Each row was made from one small tree. The marks that hang from a mark follow it in brackets, in alphabetical order. Every link used is in the known rows. Write each row's tree.
Known rows:
zinuke[redili]: [ -0.5 -30.9  68.1   3.0  -9.8  -1.5 -37.5  -5.1   3.4 -21.3  -7.2   9.6
  14.5  19.6  33.5   0.8 -12.4  17.5]
bavobo[kifumu[kevu[befup] redili[zinuke]]]: [  0.0 -34.8  41.4  -5.3  -2.4  -3.4 -31.3  -6.3  27.8  -7.6  21.5 -10.3
  29.9   7.9  15.2  -8.8   5.1   8.4]
zinuke[redili[kevu[kifumu]]]: [ 23.0 -29.6  53.7   8.2 -13.2   6.4 -26.7   1.2 -11.1 -14.0  26.0   1.2
  20.5   9.2  33.9  -3.3  -8.7   1.3]
kifumu[bavobo[lote] kevu redili[zinuke]]: [  3.6 -41.2  51.3   1.0   5.5 -26.3 -19.8 -21.5  43.3 -20.5  -5.8 -10.1
  19.0  14.5   5.4  -4.7   5.8   7.4]
redili[kevu kifumu[bavobo[lote]] zinuke]: [ 10.8 -23.8  47.9   7.2 -25.2   7.8  11.8 -43.1  12.3 -14.3  -0.8  18.3
  23.5   7.5  32.9 -18.1  -0.7  -0.8]
befup[kevu[kifumu[redili[zinuke]]]]: [  4.9  -6.4  41.3  -1.3  -7.5  -6.8 -21.0  -9.7  -1.2 -10.7   1.4   0.3
  32.2  10.0  12.4  -8.3  -7.9   3.1]
kevu[befup kifumu[bavobo redili]]: [ 27.8 -18.0  37.1  -2.1  14.6 -17.3 -27.2  17.4  26.7 -25.3  29.1   5.6
  13.1  -0.7  17.0  35.2 -15.8   8.8]
kevu[befup]: [  3.0 -29.8  57.2  -1.1   1.6   0.9 -40.8  -1.8   0.3 -16.7  14.2   8.5
  17.9   1.4  28.8   3.9 -25.6  11.3]
bavobo[kifumu[redili[kevu[befup] zinuke]] lote]: [  0.6 -30.9  42.8  10.2  -3.4   2.7  -9.8  -6.9  12.2  -5.3  31.7  -9.8
  22.9  12.8  29.1  -5.7   4.6   1.4]
kifumu[bavobo redili[kevu zinuke]]: [ 13.3 -32.5  52.4  27.6  -2.9 -14.9 -13.5 -24.3  22.9 -10.8  -3.8  12.2
  30.9  24.8  32.0 -14.7 -14.6   1.3]
kevu[kifumu[bavobo]]: [ 15.3 -13.9  43.8 -11.5 -10.1  -6.2 -14.8 -12.0  11.9 -22.0   5.1  12.2
  24.4  -5.5  11.2  12.2 -10.0   4.2]
befup[kevu[kifumu]]: [ 11.8  -5.4  44.8 -15.6 -14.2   3.8 -31.0  -9.0 -20.9  -9.0   7.6   4.3
  29.9  -4.7   8.7  -9.2 -13.4  -2.9]
bavobo[kifumu[kevu redili[zinuke]] lote]: [ -9.7 -35.7  47.6 -10.4 -13.6  -7.9 -12.9 -23.6  28.8 -12.7   4.7 -19.9
  29.3  10.6   4.5 -16.9  25.7   5.5]
befup[kevu[kifumu[bavobo[lote] redili[zinuke]]]]: [ 10.2  -4.4  36.7  -6.1   1.6 -18.5  -7.5  -9.7  18.7 -16.2   1.0  -3.9
  19.4   7.7   0.1   9.2   0.9   1.4]
befup[kevu[kifumu[bavobo redili]]]: [ 26.5  -4.3  37.5  -5.6   1.9 -17.8 -29.0   1.5  11.9 -15.3   5.1   9.1
  22.0   5.1   5.5  10.6 -11.2  -2.4]
redili[kifumu zinuke]: [ -7.8 -17.9  54.0  -1.7 -31.2  14.9  -2.0 -41.3   2.7 -19.0 -15.3  23.9
  31.5   7.3  35.6 -20.1  -5.7  11.8]
redili[kevu[befup kifumu[bavobo]] zinuke]: [ 21.8 -20.2  35.7   8.9  -0.7   4.2 -10.2  -9.2   8.0  -5.9  32.1   6.2
  26.5  -3.1  25.8   2.8 -21.7  -2.7]
redili[kevu[befup] kifumu[bavobo[lote]] zinuke]: [ 15.1 -25.7  42.2   9.7 -10.7   9.8   4.6 -24.9  14.3 -11.8  21.4  16.5
  14.5   0.3  35.9  -3.7 -10.1   1.8]

Write each row's tree:
[ 19.5 -35.4  47.7 -13.1 -10.0  10.2 -37.3 -11.8   7.1 -16.5  24.0  12.4
  20.5  -7.2  26.3 -11.7 -11.1   5.7] : redili[kifumu[kevu[befup]]]
[ 23.5 -30.4  47.9 -13.3 -18.4   1.1 -22.0 -29.7  23.1 -19.6  -2.9  20.5
  25.3  -2.6  17.2 -14.3  -1.8   1.7] : redili[kifumu[bavobo kevu]]
[ 20.1  -1.7  40.0 -15.1  -6.6  -3.9 -24.6 -10.2  -2.0 -11.7   2.5  12.2
  26.0  -5.0   3.2   1.3 -14.0  -4.5] : befup[kevu[kifumu[bavobo]]]
[ 17.4 -31.2  44.3  11.5  -4.3   2.2 -30.7   6.0   5.4  -5.1  36.1   2.4
  26.3  10.4  32.3  -4.9  -8.5  -3.0] : bavobo[kifumu[redili[kevu[befup]]]]
[ 14.6 -39.8  46.9   6.6  17.2 -21.8 -37.1  -4.7  42.8 -14.4  10.3  -0.3
  20.3  13.0  16.5   3.1 -13.6   9.9] : kifumu[bavobo kevu[befup] redili[zinuke]]
[ 33.1 -28.3  42.1   3.2  10.1  -2.8 -21.9  19.4  11.1 -17.6  46.4  -5.2
  -1.8   2.3  27.8  28.8  -9.9   3.3] : zinuke[redili[kevu[befup kifumu[bavobo[lote]]]]]
[ 17.9 -19.5  41.9  -7.0   2.2 -22.5 -11.0   0.2  28.0 -31.6  12.3  -3.9
  12.1   1.5   6.7  28.4   4.1   5.7] : kevu[kifumu[bavobo[lote] redili]]
[ 11.1 -28.2  47.6  13.2 -19.3  21.8  -9.3 -25.7  -5.2  -6.5  21.9  21.7
  29.2   4.8  48.9 -21.7 -20.1   3.2] : redili[kevu[befup] kifumu zinuke]
[ 17.4  -9.2  42.8  -6.2  -3.9  -9.6 -34.5   2.1  -7.5 -14.2  10.6   2.4
  26.9   4.4  11.0  -0.9  -9.3  -1.0] : befup[kevu[kifumu[redili]]]
[  2.1 -36.6  45.1 -25.4  -5.3   4.1 -33.2  -4.6  13.1 -10.3  32.3 -16.3
  18.0  -9.4   4.8  -3.0   8.8   2.7] : bavobo[kifumu[kevu[befup]] lote]
[ 24.5 -34.3  42.2 -17.4  -0.1  -0.7 -23.4 -11.3  26.5 -20.8  22.3   7.0
   7.4 -11.0  15.5   5.5  -2.5   4.9] : redili[kifumu[bavobo[lote] kevu[befup]]]
[  7.0 -24.5  47.2   7.6 -20.8   8.5  -7.4 -26.4 -10.7  -7.2  16.4   2.0
  39.4   2.9  26.9 -22.9  -9.6  -4.3] : redili[kevu[kifumu] zinuke]
[ 13.4 -33.1  43.8   6.5  -1.5  -0.5 -22.9   6.0   7.6  -9.4  41.6  -8.5
  17.1   6.7  27.2   1.7   2.5  -2.1] : bavobo[kifumu[redili[kevu[befup]]] lote]
[ 14.7 -36.9  45.9  21.9  13.9 -15.7 -15.6  -4.7  26.3 -11.7  21.2  -1.1
  12.1  16.7  29.5   6.1 -15.2   3.7] : kifumu[bavobo[lote] redili[kevu[befup] zinuke]]
[  6.5 -34.7  45.7 -18.7  -8.8   7.9 -41.2  -6.1  10.1  -6.4  27.0  -5.7
  26.7  -6.5  10.4 -10.2  -1.7   2.9] : bavobo[kifumu[kevu[befup]]]
